Each row was made from one small tree. The marks that hang from a mark follow it in brackets, in the order of their numbers. Every link used is in the known rows. Write each row's tree.
Known rows:
Q350(Q37): -1.251; 2.355; 1.519; 1.366; -0.312; 3.170; -3.047; 2.030; 2.716; 0.212; -5.693; 0.651; -0.741; -3.903; -2.649; -0.259; -3.141; -1.268; 1.777; 0.116; -0.046; -0.759
Q357(Q199(Q146) Q889): -0.134; 0.074; 1.956; 4.481; 1.630; -0.250; -0.536; 1.688; 1.388; -3.484; -2.418; 1.962; 3.584; -2.085; 2.772; 0.009; -2.800; 0.529; 2.473; 1.918; 0.612; 0.973
Q102(Q199(Q114 Q146) Q830): -0.130; 0.916; -1.110; -1.948; -2.362; -2.545; 0.683; -2.828; 4.799; -1.452; -1.194; -3.667; 2.475; 1.088; 0.219; 1.877; -3.363; -2.807; 2.179; 1.569; 1.348; -0.434
Q199(Q114(Q656) Q146): -0.134; -0.569; -1.046; -0.831; -0.093; -2.387; -1.584; -3.037; 3.365; -0.711; -0.794; -3.335; 0.451; -1.069; -0.291; -0.226; 1.610; -1.159; 2.209; 1.530; 1.397; 1.002
Q102(Q199(Q114(Q656 Q830) Q146)): -0.806; -0.472; -1.730; -0.154; 0.008; -1.020; 0.547; -2.688; 3.423; -0.011; 0.463; -4.176; 2.184; -0.821; 0.521; 0.845; -0.676; -1.871; 2.582; 1.034; -0.167; -0.196
Q889(Q357): -2.019; 0.201; 1.789; 1.252; 0.512; 0.148; -5.092; -0.372; 2.204; 1.364; -6.625; 1.979; -1.345; -2.843; -1.958; -1.746; -3.119; -0.675; 2.634; -0.129; 2.216; -1.016
Q188(Q199(Q102)): -0.649; 3.477; 3.928; -0.588; 0.197; 2.092; -3.059; 1.715; 2.420; -0.141; -3.844; 2.191; -3.514; -1.509; -1.077; -0.405; -3.704; -1.360; 2.788; 1.569; 0.716; -1.823
Q357(Q199 Q889): -1.018; 0.561; 3.244; 4.432; 2.294; 1.487; -0.582; 2.370; 1.755; -3.491; -4.930; 2.811; 3.463; -3.130; 2.700; -1.138; -4.624; 0.532; 3.389; 1.820; 0.201; 0.554
Q188(Q199(Q102 Q146)): 0.199; 3.035; 2.746; -0.529; -0.435; 0.346; -2.936; 1.013; 2.090; -0.104; -1.446; 1.264; -3.504; -0.411; -1.112; 0.634; -1.868; -1.412; 1.762; 1.551; 1.128; -1.445
Q830(Q102(Q199)): -0.103; 1.268; 1.553; 0.209; 0.876; 2.336; 0.680; 1.841; 3.955; -1.886; -2.969; 0.053; -2.803; -2.460; -1.940; 2.139; -3.382; -0.426; 2.717; 2.184; 1.628; -1.938
Q889(Q357(Q199(Q102(Q830) Q146))): 1.167; -0.701; 0.994; 1.489; -0.490; -2.205; -2.611; -0.867; 2.885; 0.438; -5.511; 1.765; 0.320; -0.519; 0.819; -1.525; -1.638; -0.803; 2.889; -0.884; 1.033; -1.780
Q188(Q199(Q146)): -2.129; 3.302; 2.401; 0.409; -0.181; 0.925; -3.697; 0.320; 2.296; -0.870; -1.852; 0.038; -1.136; -0.954; -2.063; -0.231; -3.617; -1.681; 1.263; 1.736; 1.313; -0.718
Q889(Q357(Q199(Q102))): 0.076; -0.901; 2.350; 1.583; 0.607; -0.367; -2.930; 0.638; 2.663; 0.617; -7.234; 2.734; -0.698; -2.493; 0.253; -2.106; -2.134; 0.011; 3.347; -0.699; 1.001; -2.206
Q830(Q102(Q199(Q114(Q656) Q146))): 1.358; -0.537; -0.214; -0.970; -0.304; -0.218; 1.670; -0.564; 4.372; -2.129; -0.516; -2.951; -1.887; -1.328; -1.014; 2.564; -0.017; -0.131; 2.348; 1.818; 0.963; -0.917
Q188(Q199(Q114(Q656 Q830) Q146)): -0.790; 1.312; 1.029; -0.015; -0.072; -0.019; -2.264; -2.300; 2.308; -0.430; -0.168; -3.014; 0.582; -0.495; 0.445; -1.062; -1.161; -1.823; 2.734; 1.077; -0.987; 0.109
Q102(Q199(Q114(Q656) Q146) Q830): -0.483; 0.998; -1.853; -1.495; -2.369; -2.430; 0.842; -4.416; 5.334; -1.254; -1.267; -4.184; 3.609; 1.422; 0.115; 0.539; -2.739; -2.910; 2.247; 0.760; 0.546; 0.184
Q830(Q102(Q199(Q114 Q146))): 1.567; -0.545; 0.398; -1.363; -0.381; -0.249; 1.498; 0.694; 3.891; -2.284; -0.563; -2.527; -2.745; -1.660; -0.831; 3.769; -0.534; -0.117; 2.239; 2.359; 1.572; -1.337
Q114(Q199(Q102(Q830) Q146) Q656): 1.518; 1.974; -0.977; 2.848; 0.801; -0.676; 0.408; -3.775; 4.191; 1.134; -3.433; 0.964; 1.722; -0.456; 1.101; -2.425; 0.328; -1.581; 3.247; 0.712; -0.669; -1.077
Q199(Q102 Q114): 2.118; -0.267; 1.819; -2.747; 0.341; -1.074; -0.902; 0.666; 3.059; 0.023; -3.279; -0.213; -4.057; -2.160; 1.024; 1.297; 0.697; -0.527; 3.853; 2.217; 1.689; -1.110
Q102(Q830): -1.591; 3.493; 1.081; 0.661; 0.380; 0.647; -2.566; -1.161; 3.814; -0.802; -5.119; 0.910; 1.179; -0.558; -0.693; -1.446; -5.555; -3.080; 3.435; 1.913; 1.999; -0.329
Q350(Q656): -3.192; 0.746; 2.491; 0.712; -0.735; 0.890; -3.628; -0.053; 3.138; -1.040; -5.061; 0.934; 0.970; -1.554; -3.222; -1.274; -5.146; -3.107; 1.689; 3.739; -0.454; -1.183
Q357(Q199): -2.093; 1.134; 2.198; 2.305; 2.081; 1.510; -1.126; 1.426; 3.417; -1.995; -5.813; 0.979; 2.183; -2.821; -0.094; -2.158; -4.273; -1.155; 3.039; 1.582; 1.084; -1.470
Q188(Q199(Q114 Q146)): -0.912; 1.476; 2.202; -1.545; -1.188; -0.628; -2.619; -0.512; 2.711; -1.461; -1.311; -2.145; -1.121; -0.960; -0.872; 0.686; -1.805; -1.261; 1.667; 1.975; 0.992; -0.486
Q199(Q102(Q830) Q146): 2.274; 2.305; 0.061; -0.434; -0.253; -2.073; -1.718; -0.891; 2.975; 0.405; -1.306; 1.268; -2.192; 0.878; 0.462; 1.002; -0.646; -2.457; 2.852; 1.670; 2.278; -0.685

Write each row's tree:
1.774; -2.810; 1.221; 0.049; -0.638; -2.916; -2.021; -0.493; 2.651; 0.191; -4.900; 0.162; -0.713; -1.658; 1.286; -0.569; 0.717; 0.452; 2.810; -0.606; 1.029; -1.688 -> Q889(Q357(Q199(Q102 Q114 Q146)))
1.478; 0.447; -1.226; 5.410; 3.658; 1.812; 1.341; -2.705; 2.762; 0.745; -0.994; -0.591; 1.549; -2.518; 1.792; -1.871; 1.235; -0.771; 4.319; 1.188; -2.221; -1.244 -> Q114(Q199(Q146) Q656 Q830(Q102))
2.135; -1.258; -1.362; 0.325; 1.355; -1.311; 0.033; -2.541; 2.563; -0.706; 1.180; -3.863; -0.495; -1.131; 1.577; 0.593; 2.731; -1.015; 3.827; 1.625; -0.262; 0.487 -> Q199(Q114(Q656 Q830(Q102)) Q146)
1.543; 0.883; -1.255; 4.644; 3.349; 0.628; 0.450; -2.976; 2.284; 2.668; -1.300; 0.609; 1.420; -1.908; 2.726; -2.591; 1.873; -1.487; 4.390; 0.571; -2.187; -1.342 -> Q114(Q199(Q102 Q146) Q656 Q830)
1.052; -1.637; 1.732; 2.519; 0.640; -1.765; 0.593; 0.891; 1.740; -3.995; -1.925; -0.362; 3.577; -2.122; 4.026; 0.832; -1.067; 1.010; 2.779; 2.080; 0.276; 1.257 -> Q357(Q199(Q114 Q146) Q889)
0.076; 1.150; 0.856; 1.878; 2.747; 3.010; 0.235; 1.236; 2.494; -0.301; -1.465; -0.376; -1.350; -2.487; 0.428; 0.977; -3.065; -1.495; 4.418; 1.957; 0.035; -1.796 -> Q114(Q830(Q102(Q199)))
0.600; 1.758; 3.785; -2.565; -0.807; 0.546; -1.959; 0.867; 2.800; -0.673; -3.338; -0.122; -3.562; -1.427; 0.100; 0.430; -1.965; -0.891; 3.100; 1.787; 0.508; -1.535 -> Q188(Q199(Q102 Q114))
2.996; -0.618; 2.932; 1.268; 0.235; -1.092; 1.530; 1.011; 2.523; -3.501; -4.168; 1.529; 2.449; -1.185; 5.573; 0.286; -2.391; 0.492; 4.790; 1.614; -0.613; 0.359 -> Q357(Q199(Q102(Q830) Q114) Q889)
-0.305; 0.930; -0.447; 4.775; 3.498; 1.070; -0.401; -1.152; 1.732; 1.569; -1.776; 0.166; 1.982; -2.825; 1.999; -1.187; -0.734; -1.657; 3.743; 1.830; -0.600; -1.574 -> Q114(Q199(Q146) Q830)
-1.463; 1.398; -0.750; 3.995; 1.865; 0.474; -0.619; -3.198; 3.686; 0.652; -3.543; 0.060; 2.777; -2.406; -0.549; -2.929; -0.133; -0.967; 2.200; 1.003; -0.216; -0.607 -> Q114(Q199(Q146) Q656)
0.139; 0.894; -1.028; 2.758; 2.405; 2.004; 0.492; -1.634; 3.010; -0.015; 0.056; -1.625; 0.412; -1.249; 0.189; -0.544; -1.038; -1.679; 3.918; 0.827; -1.065; -0.616 -> Q114(Q656 Q830(Q102(Q199(Q146))))
-1.418; 0.060; 0.321; -0.776; 0.518; 0.591; 0.434; -0.351; 3.329; -0.261; -2.051; -2.814; 0.958; -2.166; 0.638; 1.163; -3.142; -1.747; 3.437; 1.634; 0.331; -1.104 -> Q102(Q199(Q114(Q830)))
-0.912; -0.324; -0.526; -1.661; -1.050; -1.593; 0.157; -0.898; 3.774; -1.030; -0.669; -3.420; 0.328; -1.184; -0.748; 2.506; -1.481; -1.320; 1.424; 1.873; 1.763; -0.755 -> Q102(Q199(Q114 Q146))
3.404; -1.959; 2.032; 1.498; 0.523; -2.329; 1.250; 1.502; 1.530; -3.214; -1.458; 0.827; 1.189; -1.591; 5.028; 1.702; 0.685; 1.354; 3.295; 1.856; -0.062; 0.561 -> Q357(Q199(Q102 Q114 Q146) Q889)
-1.165; -1.171; 1.124; 2.485; 0.328; -1.252; -3.516; -0.401; 2.494; -0.006; -5.614; 1.100; 1.170; -2.100; -0.582; -1.927; -2.065; -0.342; 2.166; -0.539; 1.395; -1.307 -> Q889(Q357(Q199(Q146)))
1.432; 1.085; 0.532; 2.186; 1.630; -0.194; -0.005; -0.131; 2.733; 1.123; -3.081; 1.940; -1.449; -2.395; 0.715; 0.205; 0.650; -0.532; 2.632; 1.978; 0.947; -2.176 -> Q114(Q199(Q102 Q146))
1.693; 1.211; 0.749; 1.226; 0.469; -1.306; -0.012; 0.109; 3.568; -1.471; -3.253; 0.971; 1.195; 0.096; 1.678; -0.717; -1.783; -1.809; 2.999; 1.219; 0.947; -1.556 -> Q357(Q199(Q102(Q830) Q146))
0.648; 0.898; 0.425; 0.181; 0.412; 0.875; 0.651; 1.295; 3.654; -1.777; -0.990; -0.687; -2.724; -1.680; -1.788; 3.026; -1.918; -0.559; 2.003; 2.173; 1.987; -1.575 -> Q830(Q102(Q199(Q146)))
0.695; 1.650; 2.611; -1.066; 0.311; 1.128; -1.637; -0.928; 2.478; 0.306; -2.195; -0.965; -1.777; -1.101; 1.326; -1.244; -1.259; -1.419; 4.262; 0.949; -1.560; -1.037 -> Q188(Q199(Q102 Q114(Q656 Q830)))
1.401; 1.217; 2.499; -2.581; -1.392; -1.168; -1.931; 0.178; 2.465; -0.681; -0.880; -1.085; -3.514; -0.421; 0.139; 1.543; -0.069; -0.879; 2.193; 1.773; 0.710; -1.056 -> Q188(Q199(Q102 Q114 Q146))
-0.838; -2.136; 2.072; 0.740; -0.032; -1.110; -2.687; -0.500; 3.008; -0.420; -7.149; -0.046; 1.140; -2.877; 0.353; -2.071; -2.209; 0.173; 3.158; -0.429; 0.857; -1.461 -> Q889(Q357(Q199(Q114)))
0.603; 1.016; -0.019; 5.356; 4.315; 3.571; 1.252; -1.958; 3.075; 0.680; -3.525; 0.335; 1.475; -3.494; 1.664; -2.951; -0.534; -0.712; 5.312; 1.222; -2.522; -1.615 -> Q114(Q199 Q656 Q830(Q102))
2.042; 0.749; -0.188; 3.818; 3.272; 0.502; 0.262; -0.526; 1.557; 2.382; -1.366; 1.373; -0.448; -2.362; 2.945; -0.404; 0.992; -1.348; 4.249; 1.716; -0.818; -2.173 -> Q114(Q199(Q102 Q146) Q830)
0.934; 0.861; 1.930; -0.573; -0.056; 0.256; -1.309; -0.089; 1.986; -1.441; 0.297; -2.657; -1.936; -0.925; 0.574; 1.228; -0.946; -1.031; 2.987; 1.983; -0.304; -0.801 -> Q188(Q199(Q114(Q830(Q102)) Q146))
-0.758; 1.121; -1.604; 5.551; 3.502; 1.240; -0.240; -3.606; 2.542; 1.855; -1.772; -0.522; 3.763; -2.267; 1.601; -3.398; 0.161; -1.744; 3.865; 0.737; -1.960; -0.707 -> Q114(Q199(Q146) Q656 Q830)
-0.129; -2.560; 1.010; 0.800; -0.421; -2.495; -2.524; -0.989; 2.755; -0.482; -5.255; -0.704; 1.168; -2.079; 0.474; -1.218; -0.702; 0.128; 2.373; -0.375; 1.101; -1.160 -> Q889(Q357(Q199(Q114 Q146)))
1.260; -0.799; 1.572; -0.193; 1.038; -0.403; 0.761; -0.281; 4.074; -1.504; -4.799; -0.586; 0.854; -2.013; 1.956; -1.795; -0.226; -0.474; 3.972; 0.916; -0.325; -1.374 -> Q357(Q199(Q102 Q114(Q656)))
0.301; -0.861; -1.582; 0.465; 1.249; -1.807; -1.217; -3.351; 2.355; 0.246; 0.544; -3.854; 1.306; -1.043; 1.491; -0.589; 1.779; -1.751; 3.497; 1.249; -0.044; 0.787 -> Q199(Q114(Q656 Q830) Q146)
2.343; -1.467; 0.958; -0.538; 0.365; -2.260; 0.729; 0.530; 3.208; -1.714; -2.351; -1.061; -0.249; -1.301; 2.233; 0.654; 1.064; -0.329; 2.941; 1.628; 0.846; -1.492 -> Q357(Q199(Q102 Q114 Q146))
2.743; -1.603; 0.459; 0.422; 1.391; -1.759; 1.022; 0.291; 2.493; -0.876; -1.266; -1.502; 0.438; -1.275; 3.670; 0.263; 1.350; -0.923; 3.990; 1.487; -0.252; -1.532 -> Q357(Q199(Q102 Q114(Q830) Q146))
2.168; -0.168; 2.246; 3.548; 1.547; -0.824; 0.206; 2.323; 1.253; -2.667; -2.025; 3.057; 1.141; -1.601; 3.857; 0.755; -1.038; 0.838; 2.933; 1.719; 0.367; 0.307 -> Q357(Q199(Q102 Q146) Q889)
0.185; -1.176; 3.032; 2.479; 1.312; 0.017; 0.429; 1.517; 2.044; -4.077; -4.456; 0.642; 3.431; -3.164; 3.907; -0.191; -2.913; 1.118; 3.785; 2.163; -0.143; 0.820 -> Q357(Q199(Q114) Q889)
2.968; -1.547; 2.896; 2.493; 2.180; -0.073; 1.439; 1.964; 1.131; -2.411; -2.826; 1.371; 1.706; -2.596; 6.410; 0.375; -1.002; 0.862; 5.374; 1.776; -1.486; 0.136 -> Q357(Q199(Q102 Q114(Q830)) Q889)
2.570; -1.409; -0.498; -0.304; 1.229; -1.467; -0.146; -0.636; 1.986; -0.896; 1.180; -3.381; -1.919; -1.559; 1.744; 2.284; 1.988; -0.880; 3.662; 2.464; 0.921; -0.232 -> Q199(Q114(Q830(Q102)) Q146)
0.912; -2.735; 1.871; 1.485; 0.867; -0.243; -1.387; -0.129; 2.539; -0.503; -5.777; -0.324; 0.262; -2.890; 1.594; -1.353; -1.335; 0.427; 4.249; -0.278; -0.188; -1.917 -> Q889(Q357(Q199(Q114(Q830(Q102)))))
-2.083; 2.133; 2.799; -1.076; -0.577; 1.198; -2.526; -1.285; 3.510; -1.279; -3.879; -1.726; -0.042; -1.540; -1.179; -1.757; -3.215; -1.251; 2.758; 1.290; -0.269; -0.319 -> Q188(Q199(Q114(Q656)))
-1.705; 0.075; -0.389; -0.195; 0.578; 0.746; 0.394; -2.025; 3.810; -0.024; -2.026; -3.286; 2.104; -1.842; 0.460; -0.277; -2.505; -1.886; 3.546; 0.994; -0.579; -0.676 -> Q102(Q199(Q114(Q656 Q830)))
1.132; 0.894; 1.198; 4.624; 4.153; 3.388; 1.124; 0.494; 2.322; 0.389; -3.466; 1.009; -0.292; -3.990; 1.926; -0.801; -1.499; -0.537; 5.069; 2.223; -1.175; -2.531 -> Q114(Q199 Q830(Q102))
1.177; 1.390; 1.796; -2.072; -1.353; -1.085; -1.846; -1.344; 2.916; -0.454; -0.958; -1.518; -2.353; -0.061; -0.047; 0.108; 0.432; -0.964; 2.354; 1.075; -0.146; -0.558 -> Q188(Q199(Q102 Q114(Q656) Q146))
2.088; -1.722; 2.718; 3.373; 2.467; 0.913; 1.765; 1.889; 1.397; -4.007; -2.785; 0.212; 2.670; -3.163; 5.488; 0.479; -2.005; 1.207; 5.079; 2.185; -1.407; 0.382 -> Q357(Q199(Q114(Q830(Q102))) Q889)
1.426; -2.493; 1.880; 0.813; 0.638; -1.209; -1.916; -0.176; 2.237; 0.777; -5.935; 0.646; -0.274; -2.443; 2.319; -1.699; -0.558; 0.023; 4.425; -0.646; -0.162; -2.049 -> Q889(Q357(Q199(Q102 Q114(Q830))))
-0.396; 1.255; -0.199; 2.678; 2.797; 3.126; 0.453; -1.185; 3.211; 0.002; -1.500; -1.075; 0.382; -1.904; 0.149; -1.241; -2.219; -1.659; 4.561; 0.846; -1.259; -0.854 -> Q114(Q656 Q830(Q102(Q199)))
2.799; -0.893; -0.595; -2.032; -0.330; -3.123; -0.666; -2.169; 3.193; 0.229; -0.328; -1.915; -2.438; -0.520; 1.016; 0.817; 3.733; -0.739; 2.874; 1.327; 1.101; 0.128 -> Q199(Q102 Q114(Q656) Q146)
-0.509; -2.384; 1.705; 1.608; 0.851; -0.620; -2.443; -0.725; 2.418; 0.218; -6.265; -0.395; 1.584; -2.855; 1.518; -2.285; -1.992; -0.267; 4.048; -0.537; -0.022; -1.510 -> Q889(Q357(Q199(Q114(Q830))))
3.252; -1.141; -1.250; -0.804; 0.985; -2.569; -0.391; -2.540; 2.240; 1.293; 1.141; -2.397; -1.645; -0.412; 2.835; 0.400; 3.979; -1.331; 4.099; 1.092; -0.320; 0.053 -> Q199(Q102 Q114(Q656 Q830) Q146)
3.812; -0.041; -0.237; -2.912; -1.481; -4.012; -0.387; -1.822; 3.389; -0.357; -0.673; -1.577; -2.203; 0.902; 1.965; 2.117; 1.600; -1.836; 3.253; 1.906; 1.861; -0.413 -> Q199(Q102(Q830) Q114 Q146)
0.136; 1.613; 0.713; 2.962; 2.302; 1.648; -0.003; -1.849; 3.867; 1.429; -5.570; 2.132; 0.270; -2.923; 0.375; -3.092; -0.286; -0.637; 3.769; 0.873; -0.771; -1.597 -> Q114(Q199(Q102) Q656)
